Known rows, with every way that one mark hangs from another
j298{j257}: -4.7	-2.0	2.0	-21.3	-8.8	-13.6	-17.8	28.3	-12.9	4.8	-9.1	22.6	-6.4	-5.2	-11.7	8.9	-11.1	14.9	-14.6	3.6	-8.9	-3.9	29.8
j298{j28 j257{j716} j540 j599}: -38.4	11.2	-24.1	52.3	17.7	11.8	-31.7	12.6	1.8	1.3	2.0	3.3	11.1	48.4	-21.0	-10.4	-3.7	-12.9	67.3	37.1	-20.2	5.8	-27.2
j540{j681{j257 j599}}: 21.8	0.4	1.3	15.4	-8.2	5.6	8.8	-32.6	-7.7	-24.6	-7.2	11.1	7.0	11.1	1.6	11.6	2.4	-18.9	-21.7	0.2	3.0	-14.1	22.5
j681{j257 j540{j716} j599}: -1.7	22.2	13.6	9.1	-14.6	23.1	5.9	14.9	62.3	-6.7	13.9	11.9	0.8	24.8	20.5	10.1	17.7	-0.3	-30.6	-8.7	5.3	-2.7	-8.7
j28{j681{j599}}: 17.4	-3.8	-2.2	3.7	-4.1	1.0	8.9	-12.6	-28.6	1.7	-4.1	-4.7	-6.0	3.3	-4.7	4.8	0.6	23.8	-11.9	-15.1	2.0	-15.4	40.6
j298{j28{j716}}: -17.8	-13.5	14.5	8.7	17.5	0.8	-20.9	-19.5	-18.0	26.2	8.9	-22.4	-2.6	-2.6	-20.1	-4.1	-7.2	-14.5	14.8	15.0	11.8	-8.5	16.5
j257{j716{j599}}: -36.8	-19.2	10.4	-11.6	12.7	-18.5	18.2	-13.1	-25.5	18.1	-3.7	-6.8	10.2	-34.3	1.6	-2.7	-13.4	35.4	-0.4	1.3	-21.7	-9.2	-20.9
j540{j681{j257} j716}: 12.1	-9.5	-4.0	-22.9	-12.6	-19.3	2.9	5.6	-15.6	-12.8	2.0	5.1	4.4	-1.7	10.8	1.0	-1.8	3.3	-18.2	1.2	7.9	5.8	-45.3
j28{j681{j257 j540 j599} j716}: 8.1	14.0	8.3	7.2	-15.9	15.5	11.4	5.0	28.8	-1.5	2.1	-0.7	-10.7	-2.6	11.0	-3.2	15.9	-12.5	-24.5	-29.7	22.2	13.2	12.3
j298{j257{j716} j599}: -39.6	-1.4	7.3	16.0	-10.0	-9.3	-24.8	15.3	-15.6	6.1	-9.0	20.2	1.9	24.2	-12.9	1.5	-9.0	26.3	8.2	6.8	-22.6	-13.9	-13.1
j298{j540 j599}: -9.0	-8.4	5.9	9.1	9.4	2.6	-19.0	-19.3	-6.2	-4.1	2.9	-2.4	10.4	49.4	-6.9	0.2	-4.2	-35.3	22.1	15.7	1.2	-16.7	22.0
j298{j28{j681 j716} j599}: -13.2	-3.5	16.1	34.9	10.5	9.3	-26.3	-29.2	-23.0	16.4	4.6	-23.3	-2.0	19.7	-25.6	-7.6	1.1	-7.3	36.8	7.9	9.1	-22.0	4.7
j298{j540}: 3.1	-12.9	-6.5	-18.2	14.6	-7.8	-6.3	-2.3	-5.0	0.0	3.0	-5.4	6.3	18.5	-0.1	-0.1	-7.4	-28.3	6.5	13.6	2.6	2.4	30.5
j540{j681{j257} j716{j599}}: 12.1	-4.3	-2.1	-21.0	-7.9	-13.7	26.8	-5.3	-19.1	-14.4	0.9	9.0	8.4	-36.8	9.9	4.4	-3.9	4.7	-12.5	0.7	3.3	3.0	-56.7
j540{j681 j716}: 10.0	-25.2	-4.5	-21.3	-9.6	-23.3	0.0	-11.2	-43.1	-8.0	-1.5	9.8	-5.0	2.8	11.1	-1.3	-13.7	7.6	-15.8	3.2	-0.8	2.3	-39.6
j28{j681 j716}: 1.4	-16.6	6.0	-19.6	-7.0	-16.0	2.5	0.5	-30.9	14.4	-3.0	-12.4	-12.0	-20.4	-2.6	-7.6	-4.0	2.3	-13.0	-21.8	20.0	9.6	13.8
j540{j681{j257 j599} j716}: 8.1	-2.2	-6.7	6.6	-15.0	-4.1	12.1	-7.6	-17.1	-17.5	4.5	10.7	5.8	12.3	10.0	3.9	1.4	-1.2	-19.9	-1.2	9.3	1.6	-39.9
j681{j540}: 10.4	-8.0	22.9	-25.2	-0.3	1.7	-16.6	-7.3	33.0	3.4	-2.4	8.5	-12.6	10.0	14.7	5.9	-3.3	-0.7	-26.4	-2.2	-16.0	-11.9	34.8
j298{j257 j540}: -0.6	2.8	-24.5	-12.8	0.2	-6.7	-12.6	35.6	1.3	-6.9	-6.2	21.1	-0.8	13.3	-6.2	2.1	-8.3	-21.4	7.6	13.7	-4.6	18.1	22.3
j681{j540{j716} j599}: -3.9	-2.2	12.3	11.7	-10.0	16.6	0.7	-7.9	23.2	1.5	7.8	16.9	-13.4	31.2	19.9	5.5	1.9	5.8	-28.9	-6.6	-7.3	-8.4	-0.2
j28{j681{j257 j540{j716} j599}}: 22.2	17.1	-1.9	-1.3	-13.0	12.3	10.4	17.6	29.7	-7.0	3.6	1.3	-5.1	6.6	13.3	4.3	16.0	22.6	-16.0	-20.7	4.4	0.9	1.4
j298{j28 j257}: -8.1	6.0	-5.5	10.8	9.3	0.9	-28.3	17.1	-8.1	12.8	-2.5	4.4	-5.7	-1.6	-27.0	5.8	-7.9	10.0	19.0	24.3	-11.3	-7.0	22.3

Rows
16.1	12.3	2.6	-20.4	-1.6	-0.2	13.2	16.0	31.5	-2.2	-4.8	-7.2	0.1	-25.0	14.2	-0.6	10.6	31.5	-6.9	-17.3	-10.3	4.5	-3.2 -> j28{j681{j257{j716{j599}} j540}}
-29.8	-3.3	-3.7	-10.6	-2.7	-15.2	3.4	24.8	-16.4	8.7	-10.2	20.7	-0.1	-28.3	-6.7	2.4	-13.5	33.7	-3.4	3.4	-23.9	4.1	-11.8 -> j298{j257{j716{j599}}}
10.2	-9.3	9.8	-20.8	-9.9	-3.5	0.2	2.0	4.6	8.2	-4.1	-4.2	-20.7	-13.1	11.6	-9.2	2.2	-3.8	-19.3	-24.8	9.6	14.7	11.0 -> j28{j681{j540} j716}
-10.9	14.5	18.9	-18.5	3.0	6.4	8.2	12.4	66.5	0.0	1.6	0.4	7.8	-19.9	19.3	3.3	9.7	13.2	-16.6	-6.4	-16.0	2.0	-14.7 -> j681{j257{j716{j599}} j540}
6.8	-2.7	-31.2	7.4	23.5	-0.6	-6.8	12.8	-15.3	8.1	14.7	-26.3	3.7	17.0	-8.6	-10.9	0.2	-3.3	50.6	22.3	7.0	16.0	-21.5 -> j298{j28{j681} j540{j716}}
8.9	-20.8	-3.3	-19.5	-5.6	-20.4	23.6	-21.1	-45.7	-9.0	-3.7	12.4	-0.8	-33.2	10.0	0.3	-13.8	7.7	-10.7	2.6	-5.1	-0.6	-52.3 -> j540{j681 j716{j599}}
-16.0	20.9	13.0	22.3	-4.9	24.1	6.5	1.2	66.1	-4.8	6.2	6.9	6.7	25.0	20.9	5.9	16.1	6.0	-24.9	-8.2	-9.4	-3.4	1.5 -> j681{j257{j716} j540 j599}
-22.1	3.8	13.8	-19.7	6.5	-9.9	12.8	9.9	14.8	9.5	3.6	-10.5	20.2	-30.8	-1.7	4.8	3.4	20.9	-7.4	-0.9	-2.8	-6.6	-9.6 -> j681{j257{j716{j599}}}
11.7	11.2	12.0	-20.5	-9.2	6.0	25.9	8.6	28.0	1.5	-0.8	-5.0	-7.6	-52.5	11.2	-4.6	11.0	-8.7	-17.1	-26.8	13.9	15.2	-5.7 -> j28{j681{j257 j540} j716{j599}}
10.6	-4.3	11.1	-19.0	-6.5	-0.4	22.5	-8.8	1.6	7.2	-6.3	-1.4	-17.9	-47.8	11.3	-7.7	-0.2	-2.6	-14.7	-25.2	5.6	11.7	-1.6 -> j28{j681{j540} j716{j599}}
7.9	-6.3	0.7	-7.9	0.3	-10.4	13.9	-22.3	-8.8	-16.3	-9.5	3.2	11.5	-20.5	6.3	3.3	-4.1	-0.2	-10.1	3.5	-9.1	-4.2	-12.6 -> j540{j681{j257{j716{j599}}}}
8.5	24.4	18.5	13.4	-7.5	30.8	4.2	-3.1	68.1	-10.0	6.3	12.2	1.5	24.1	14.8	14.4	17.7	-13.8	-31.8	-8.4	1.0	-13.1	34.6 -> j681{j257 j540 j599}
21.4	-3.8	-17.0	-10.1	7.3	-3.5	1.4	-8.8	3.1	-22.0	-2.5	1.6	11.8	16.9	6.6	1.1	-1.9	-43.6	5.7	12.1	3.6	9.2	15.5 -> j298{j540{j681{j257}}}
4.4	15.9	19.6	-32.8	-7.0	5.2	7.9	26.2	61.3	-0.2	10.2	5.5	3.3	-19.5	19.9	6.4	11.6	6.5	-23.4	-6.8	-0.8	2.0	-24.4 -> j681{j257 j540{j716{j599}}}
17.1	-7.7	-24.5	22.4	27.9	7.6	-11.7	-30.2	-12.1	-11.6	2.7	-13.9	6.3	23.3	-8.5	-4.4	-6.2	-45.7	41.7	33.9	-3.2	4.2	10.2 -> j298{j28 j540{j681}}
-28.1	-9.3	27.4	34.6	13.5	10.1	-31.6	-37.2	-16.5	21.1	8.9	-18.6	1.1	27.1	-27.6	-5.1	-5.3	-21.7	29.2	17.0	8.4	-28.6	7.7 -> j298{j28{j716} j599}
6.0	6.3	-1.2	-20.4	1.1	-11.8	15.9	14.7	-4.2	2.8	-3.0	-14.6	7.9	-32.2	-0.8	0.5	4.9	37.9	0.2	-14.5	-1.1	-1.4	0.4 -> j28{j681{j257{j716{j599}}}}
0.9	-12.1	8.1	-18.4	-3.2	-11.5	25.2	-10.0	-33.3	12.5	-4.6	-9.1	-8.8	-55.1	-3.3	-6.9	-5.4	2.5	-8.1	-21.8	15.5	6.5	1.7 -> j28{j681 j716{j599}}
16.4	-0.1	-25.5	12.7	28.5	7.4	-9.2	-4.4	-7.5	3.4	6.9	-27.2	4.0	15.2	-14.1	-6.1	0.3	-17.0	49.7	21.8	2.1	5.6	21.4 -> j298{j28{j681} j540}
6.2	-18.5	-8.3	8.5	-12.1	-9.6	10.2	-23.7	-44.4	-11.8	-0.4	16.8	-5.6	16.2	10.2	1.4	-9.4	3.4	-18.1	1.1	1.5	-2.5	-34.4 -> j540{j681{j599} j716}
20.2	13.4	-0.7	0.9	-5.0	5.7	11.3	4.4	-0.5	-4.2	-0.1	-7.9	3.1	-0.5	-5.9	8.8	10.8	19.0	-10.6	-16.9	9.4	-10.8	36.4 -> j28{j681{j257 j599}}
4.7	-2.3	-3.4	20.4	-4.7	2.2	11.5	-31.2	-9.9	-20.4	-7.0	8.3	10.4	11.6	6.6	5.4	0.4	-6.3	-15.4	0.2	-4.2	-8.3	-1.7 -> j540{j681{j257{j716} j599}}
-0.8	12.4	-38.7	22.9	10.6	7.9	-13.0	32.4	-4.3	1.5	0.9	-2.7	-6.2	4.0	-19.1	-11.7	0.1	-29.5	46.7	17.3	8.5	35.5	-3.2 -> j298{j28{j681 j716} j257 j540}
-0.1	6.8	3.5	6.8	-12.9	4.9	15.7	3.9	-5.4	6.2	3.5	-9.4	-2.5	-9.4	-3.3	-3.4	10.7	-7.3	-17.2	-26.2	31.3	7.6	15.7 -> j28{j681{j257 j599} j716}
24.1	-5.6	0.0	-29.8	-7.6	-7.8	-1.7	14.3	3.7	2.8	-2.1	-1.7	-15.4	-2.1	14.0	-1.4	1.7	31.5	-12.8	-15.2	-6.8	3.0	2.0 -> j28{j681{j540{j716}}}
8.0	4.3	14.8	32.4	12.9	18.4	-30.0	-28.9	4.1	7.3	2.9	-17.2	-4.5	31.0	-15.9	-0.2	4.2	8.2	36.0	13.3	-12.1	-32.0	19.2 -> j298{j28{j681{j540}} j599}
-15.7	10.4	-21.9	21.1	12.7	-2.1	0.4	21.9	-19.6	12.0	-7.2	-2.2	-3.1	-33.6	-20.9	-4.3	-5.0	44.4	36.8	12.9	-24.7	7.8	-21.0 -> j298{j28{j681} j257{j716{j599}}}
-32.0	6.8	10.0	41.1	-0.6	11.3	-37.6	0.1	-11.8	14.2	1.5	6.6	-5.6	21.3	-33.7	-2.1	-5.1	-15.2	30.9	18.4	1.4	-12.9	-1.8 -> j298{j28{j716} j257 j599}
-25.4	-1.8	-30.2	-4.0	4.4	-12.2	-6.7	40.0	-2.4	-1.7	-7.2	16.4	4.8	15.2	-0.8	-6.6	-9.6	-2.7	17.2	15.2	-15.5	28.0	-10.6 -> j298{j257{j716} j540}
4.7	0.8	6.4	-24.2	-10.7	-10.5	5.4	16.2	-4.6	9.1	0.2	-15.4	-2.3	-24.4	-2.5	-6.2	6.7	-1.6	-13.6	-24.0	29.0	13.2	9.7 -> j28{j681{j257} j716}
17.7	0.2	-19.6	9.6	5.2	6.7	8.9	-18.0	2.8	-25.2	-0.5	5.6	11.8	26.9	5.7	3.5	1.0	-47.6	3.6	10.2	5.0	5.3	18.7 -> j298{j540{j681{j257 j599}}}
